Each row comes from the steps of one walk. Every step used is in the known rows, and no mark comes twice. Write the walk behind each row, first mark first.
(in the rows, 128 means zero)
Known rows
b d: [129 130 111  90 100 136 110 185 109 107 143 127 120 144 115  98 150  68
 120 118 123 139 129  83 140 135 107 123 144 137 119 149 118 108 131 155
 113 107 128 149 114]
q k d b g h: [140 109 152  62 125 140 118 136 113 112 154  82  96 112 110 101  99 141
 148  94 127 122 115 115 119 145 148 155  97 165 117 104  92 196  99 167
 129 151 158 140 117]
m s k q d: [142 127 119 141 107 155 138 157  71 110 122 127 107  99 125 115 189 135
 117 161 160 102 117  94 110 121 139  94 123 143 114 169 114 171 110 164
  70 149 122 132 133]
s k: [144 144 111 123 143 145 127 116 135 138 172 109 133 114 131 162 162 136
 147 173 138  80 147 113 100 141 203 117 112 119 101 129  88 151 141 186
  85 152  91  99 135]
f m: [103 117 105 130  97 158 129 206 115 145 129 134 106 144 161 171 149 121
 106  79 151  91 115 123 152 127  96 123 149 107 103 126  78 144 144 143
 133 141 147 143 171]
n d x: [129 149 125 108  89 132 112 118 136 172 145  81 114 118  92  90 177  98
  95 104 163 125 112  99 109 161 106  79 112 167 104  73  95  82 125 142
  90 128 127 126 126]
k q d m s f: [124  85  92 135  82 126 151 192  80 144 132  82  94 111 119  84 173 166
 122 100 139 118 119 139  97  94  68 119 168 130  90 132 138 159  82 124
  80 121 170 154 125]
x t d m s f: [105 132  82  76  99 163 136 160 185  87 157 128 116 139 163 151 157 103
 141  50 152 134 129  85 111  96 134 109  84 128 137 136 175 142 140 124
  51 103 121 149 126]
x n k: [145 130 127 140 103 126 196  99 134 116 104  82 133 189  80 164 126 143
  98  99 125 122 112 139 133 128 177 114 132 104 133  90 155 158  80 146
 110 117 111 123 106]
v b: [130 112 130 112 138 104 126 128 153 122 135  95 119 111  85 133 160 114
 167 133 134 114 102 162 161 113 148 149 117 154  95 125 117 122 158 102
 126  93 138 170 150]
m s k f d: [134 112 134 116 101 147 135 162  72 112 122 130 105 107 145 132 182 105
 129 157 160  93 132  77 116 126 152  72 125 144 117 176 112 177 136 160
  55 152 113 133 160]
x t d m s k: [112 143  69  88 102 182 135 152 198  84 166 132 118 137 160 157 153 108
 145  68 170 124 140  85 107 104 156 115  67 135 137 125 160 146 142 136
  51 119 111 148 137]
m s d x n k g: [109  92 138 112  90 164 146 133 106 135 103 139  89 138  88 108 179 100
  99 121 144 135 121  54 116 139 136  27 138 165 105 115 132 137 112 158
  53 132 110 151 125]
k t d m: [113  96  80 132  98 173 131 140 151 140 159 106  86 125 155 110 145 145
 148  89 149 127 165 127  99 109 160 122 110 176 157  69 155 121 153 116
  73 116 115 135 127]
n k g d: [123 134 104 171 117 130 147 151  75 166  94  46 129 132 109 102 110 126
 117  85 113 163 146 123  72 139 219  87 171 153 135  89 114 174 116 154
  80 129 106 122 128]
t d m s: [116  98 122 104  70 166 133 158 152 112 136 126  93  82  66 124 182 105
  82  73 157 139 126  96 104  97 130 121 102 170 144 130 156 166 121 132
  45 103 141 146 136]
t d x n: [110 102 135  92  71 152 101  94 190 142 134  99  82 118  55 140 146 104
 100  91 156 141 161  94 124 131 109 122  76 191 133  87 158 110 134 158
  68 121 138 125 136]
m s f k q d x: [144  98 140 129  89 119 115 176  56 131 109 130  96  83 136 120 227 119
 112 123 132 107 110  74 115 134  97  66 124 126  92 176 124 155 130 163
  57 128 137 126 120]
d b: [129 111 130  71 121 125 122 131 142  95 156 132 123 113  66 122 152 119
 129 147 142 103  93 148 165 116 139 107 127 139  86 132 112 130 139  94
 110  95 156 166 101]
n d: [137 150 124 105 119 125 134 124 112 146 127  73 140 131 109 105 165 100
  82 111 142 132  97 114 110 128 121 102 132 146 131  85 110 123 111 130
 105 107 115 120 133]
s d x: [102  81 116  74 114 132  92 126 179 169 161 134  91 123  85 122 168 115
 144 136 138 137 151  71 108 154 109  59 128 152  79  78 106  92 152 161
  67 128 107 143 134]
d b g h: [132 101 123  54 137 154 132 126  99 112 161 136 136 144  70 108 138  85
 113 166 136 102  93 115 175 128 159 152 148 150  73 146 112 132 155 108
 138  83 171 144  83]
s d m: [107  65  99  67 116 149 145 162 172 152 167 133 107 125  86 128 180 128
 122 110 130 123 128  91  96 115 133  71 153 124  81  77 114 141 125 139
  56 103 107 157 133]
f s d x n: [101 106 118  78  98 137 100 132 112 154 110 138  88 141 105 129 149  99
 100 109 177 120 150  52 149 162  93  55 121 164 117 106  73  76 132 165
 121 123 125 166 138]
m s: [132 127 151 135 108 149 138 149  84  93  94 168 114 109 124 111 165 113
 101 132 147 131  98  92 140 124 116  91 122 142 140 175 140 147 117 127
 105 133 130 145 122]
f d b g h: [129  81 117  35 105 120  99 186 101 133 135 124 118 143  86 126 134  92
 102 135 173 100 120  77 142 160 102 102 149 171  82 130  76 137 159 129
 122  89 154 169 137]
q d x n k f s: [113 114 132  88  60 113 137 140  75 132 138  78  72 139  90  94 118 123
 129  58 156 110 170  96 152 167 100  98 103 159 106 126 125 114  97 139
  59 142 145 167 122]
f k g: [136 111 103 175 131 157 117 142 109 178 113  96 136 110 183 158 142  98
 120 132 123 113 164 116  92 137 160 106 124 145 111  87 105 160 145 163
 117 134 116  92 173]
q k: [153 133 140 116 106 107 133 117 126 118 151 105  95  92 137 127 109 185
 154  97 116 131 120 128  98 156 140 146 103 110 136 118  94 173  97 152
 140 177 112 130 124]
d m s f: [124  88 126 109  74 159 177 187 107 126 145 157 107  97 108 109 213 127
 101  82 139  92  96 101 107 109 133  72 146 111  86 155 130 157 103 126
  52 115 147 157 104]
b d m: [126 110  94  85  74 159 140 213 128 115 167 134 113 132 101  88 172  79
 112  87 138 121 123  88 127 126 115 113 151 127  95 135 114 116 116 147
  85 102 143 169 107]
q d b k s f m: [114  92 115  41  96 108 126 197  37  94 164  84  76 114  91 102 137 100
 144  65 131  82 120 115 166 140 131 118 122 125  93 142 102 169 114 131
  65 106 158 172 113]
g d m s: [132  70 124  84  88 179 121 200 106 124  94 126  92  65  82  83 167 138
  79  71 168 154 124  73 113 130 134  77 127 168 116  92 116 155 116 136
  51 114 130 170 127]
f s k g h: [129 138 111 115 133 167 114 124  68 161 118 107 120 133 167 122 122  96
 104 137 164  97 154  79 136 146 165 107 146 180 122 139  48 114 137 177
 141 144 122 119 148]
b k f s: [110 123  85 127 112  91 159 164  65 133 130  84  97 124 171 119  98  80
 170  98 134 130 133 127 127 150 151 151 123 112 136 143 113 155 145 166
 127 142 127 101 154]
k s f: [114  85 147 125 135 139 100 143  34 123 117  87 100 153 151 101 138  94
 158 104 118  99 143 108 130  99 169  96 150 119 156 124 137 148 113 135
 125 130 173 133 123]
t d x n k f: [110 104 126 110  64 135 116 101 172 144 134  67  80 125  60 139 146 101
 117  81 150 147 163 108 115 127 135 122  89 181 133  95 165 133 137 155
  48 126 138 119 141]
t d b: [118 103 129  63 104 131  94 123 163  99 146 101 106  91  40 136 157  97
 105 116 141 139 123 125 139  96 135 137  98 182 132 121 145 151 149 118
  68  85 147 147 126]

Write each row's walk
[128  99 120 125  74 175 177 184 123 117 139 168 106  96 105 101 188 130
  96  87 162 105  97 108 114 113 129  88 132 125 100 145 128 152 100 114
  74 123 150 168 115]	d m s
[115  86 146  89  91 161 132 133 128 118 109 167  85 127  84 116 190 107
  99 132 154 129 115  50 135 138 104  39 118 159 104 125 134 122 119 152
  65 129 114 157 124]	m s d x n
[140  76 117  82  92 184 123 194 107 127 109 117  94  60  83  93 179 140
  87  87 171 138 132  68 102 134 160  72 124 165 108  90 102 162 118 158
  37 121 117 160 129]	g d m s k
[124 153  92 135 124 150 109 135  69 141 135 121 108 126 178 134 146 125
 132 143 180  83 163  89 130 158 172  91 109 152 142 133  55 103 151 172
 129 144 103 133 139]	f s k t
[114 134 118  86 150 173 109 138 113 129 178  91 131 125 100 142 158  94
 146 170 155  59 159 104 107 132 211 103  92 158  87 113  90 174 133 204
  61 125 133 120 137]	s k d b g
[137  81 155  56 104 129 125 176  42 114 109 150 111 122 115 114 199  87
  88 131 133 104  86  48 141 133 110  70 160 147  92 199 113 155 139 145
  80  98 144 141 106]	m s f d b g h
[128 128 137 132 109 139 184 116 130 118  97  65 131 194  79 155 116 128
  99  84 134 122 125 134 130 120 170 106 119 132 138  74 159 173  70 163
  97 112 129 127 119]	x n k d
[135  83 129 103 106 143 122 140  98 118 156  90  67 107 128 101 116 164
 169  78 130 121 134 105  92 136 169 112 117 116 148  76  95 188  83 153
 121 176 137 159 135]	q k s d m
[ 95 113  93 121  77 214 117 218  99 143 121 139  82 129 179 153 175 103
 105  76 185  81 133  63 138 142 126  63 126 145  86 124  64 149 150 180
  74 165 130 154 181]	f m s k g d x t
[113 105 112  50 105 113 141 157  66 103 162  89  91 110  84  84 107 103
 139  86 125 105 133 122 150 145 134 124 120 156  94 127 116 156 106 122
  67 106 140 164 113]	q d b k g
[123 102 130  81  71 144 160 190  71 101 149 131  88  98  94  81 156 135
 103  58 149 103 131  97 133 131 103 105 118 143 106 155 133 157  84 112
  40 119 141 185 114]	q d m s
[109  97 125  91 107 114 129 186  85 158 142 110 112 137 165 170 190 117
 120  82  97  79 113 108 128 119 112  96 172  83  79 154  95 150 147 160
  89 122 137 115 138]	s f m
[122 114 117  81  62 155 113 158 146 129 149 125  94 161  87  97 156  69
 118 105 146 126 142  67 152 160  90  94 119 152  91 116 122  68 120 173
  98 121 141 153 105]	b d x n
[143  84 103 115 112 116 119 161 111 164 159  90 113  96 172 165 220 128
 142 104 100  95 147 106  83 123 164  91 129 106  97 113 126 156 166 165
  48 102 108  91 123]	s f k t d m
[127 124  99 122 115  92 154 162  53 143 127  58 126 157 106 119 138  97
 140 118 131 140 117 118 129 129 203 121 182 125 113 154 108 172 155 133
  91 109 133 131 117]	n k f s d b g h
[108 154 120 114 116 151  83 149  85 149 127 112 104 117 137 128 145  96
 118 124 196  86 167  73 131 164 145  81  89 179 123 134  47 110 133 204
 110 148 136 142 152]	f s k d x
[134  78 132  46 122 144  82 163 119 109 106  99 103  76  57  96 141 129
 104 115 155 154 122 101 146 130 140  92 126 179 107  84 104 138 142 123
  78  94 136 168 117]	g d b
[131  72 114  55 122 145  90 176  85 103 106  85  88  80  65  85 124 107
 123 100 160 152 121  99 143 140 170 102 116 169 124  72 102 157 137 143
  88 102 140 160 117]	g d b k s
[109 127  97 114 110 176 115 154  63 162 116 103 109 107 146 115 138 105
  98 111 179  92 173  72 111 148 173  71 132 174 119 117  44 122 125 182
 104 140 120 145 156]	f s k g d m
[120  97  97 144  82 128 131 145 118 156 126  70  85 138 105  92 130 166
 134 115 155 127 146 143 115 122  50 130 140 154  94  92 136 117  88 135
 112 139 169 146 135]	k q d x n
[129  84 110  90  95 134 134 198 118 130 150  89 106 101  93 111 220  59
 146 102 126  98 103 111 144 108 150 102 143 162  58 139 102 135 152 136
  70  73 145 185 146]	v b d m s f k g
[115 108 100  73 110  99 143 159  98 100 156 101 100 110  98 116 131  85
 160 126 145 103  95 150 164 131 153 125 122 127  92 140 101 153 153 120
 108 105 158 149 118]	d b k f s
[140 107 116  98  84 190 207 103 136 128 129  84 117 170 101 131 179 124
  67  96 161  84 107 104 125 115 156  72 119 143 116  47 138 139  71 145
  71 112 106 130 120]	x n d m s k t
[106 108 115  56 121 122  96 152  95 123 118 140 103 122  93 127 156  95
 101 127 169 118 123  76 160 136 111  65 135 157 116 130  64 103 144 135
 121  96 130 181 133]	f s d b
[129 111  84 123 125  78 145 161 124 130 145  57  96 101  91 117 150 117
 188 117 138 123  95 175 139 125 140 177 119 142  88 112 111 146 146 133
 127  96 139 151 154]	v b k q d
[139  98 138 104 139 103 100 166  96 158 133  83 132 107 162 167 198 102
 134 112  96  96 140 102  97 122 140  89 123 112  93 127 120 174 144 191
  65 105 129  86 137]	s f k d
[106 153  82  89 125 154 111 129 199  84 144 117 126 157 169 160 113 103
 154  73 150 153 148  99 124 107 130 141  72 139 160 118 175 126 152 123
  91 113 111 137 138]	x t d
[111 106 124  91 102 161 116 149 136 110 122 176  91 122 119 113 185 100
 125 124 160 139 116  43 128 139 104  41 108 152 109 139 132 116 141 148
  63 134 112 164 126]	m s d x t
[137 123 122 115 107 177 127 137  97  93 143 143 100  97 123 126 197 119
 126 162 164  94 123  84 125 121 187  76  98 166 128 151 120 158 147 154
  49 135 104 135 121]	m s k t d b
[122  71 124  59  92  90 127 194 102 164 148 107 112 118 128 142 192 124
 119  82 118  87 131  86  88 135 106  60 166 110  74 138  99 147 133 155
  57 103 131 138 132]	s f d m
[112  97  99  77  96 118 155 184  97  92 157 113  93 110 101 124 152  84
 151 118 145  95  78 146 168 122 146 117 132 118  79 147 104 173 153 123
  91 112 161 150 130]	d b k f m s
[ 99 112  98 129 100 172 128 137  58 163 118 103 104 150  98  99 126 104
 111 116 160 125 185  54  96 187 188 102 112 153 116  79 132 119 141 182
  99 120 123 130 109]	b g d x n k t
[104 104 107  71 104 136 113 127 145 113 150  83  97  95  56 128 133  75
 116 103 132 138 129 124 120 110 159 140 105 184 132 106 140 163 148 140
  70  90 138 126 132]	t d b k g
[108 143  83  63 122 151 109 134 205  69 159 119 125 147 138 156 124 100
 157  84 157 141 128 110 141 101 136 131  71 146 140 119 167 129 158 107
  84  97 125 157 126]	x t d b
[114 135  80  48 132 166 114 127 186  80 161 121 131 163 142 148 115  81
 146  93 153 145 125  92 149 108 146 158  85 155 132 126 165 128 167 112
 100  91 133 142 114]	x t d b g h
[122 127  65 136 118 121 145 144 117 132 154  94  87 121 162 120 112 111
 170  96 132 141 140 125  96 156 183 157  94 137 162  86 140 143 159 173
 106 129  90  90 125]	b k t d
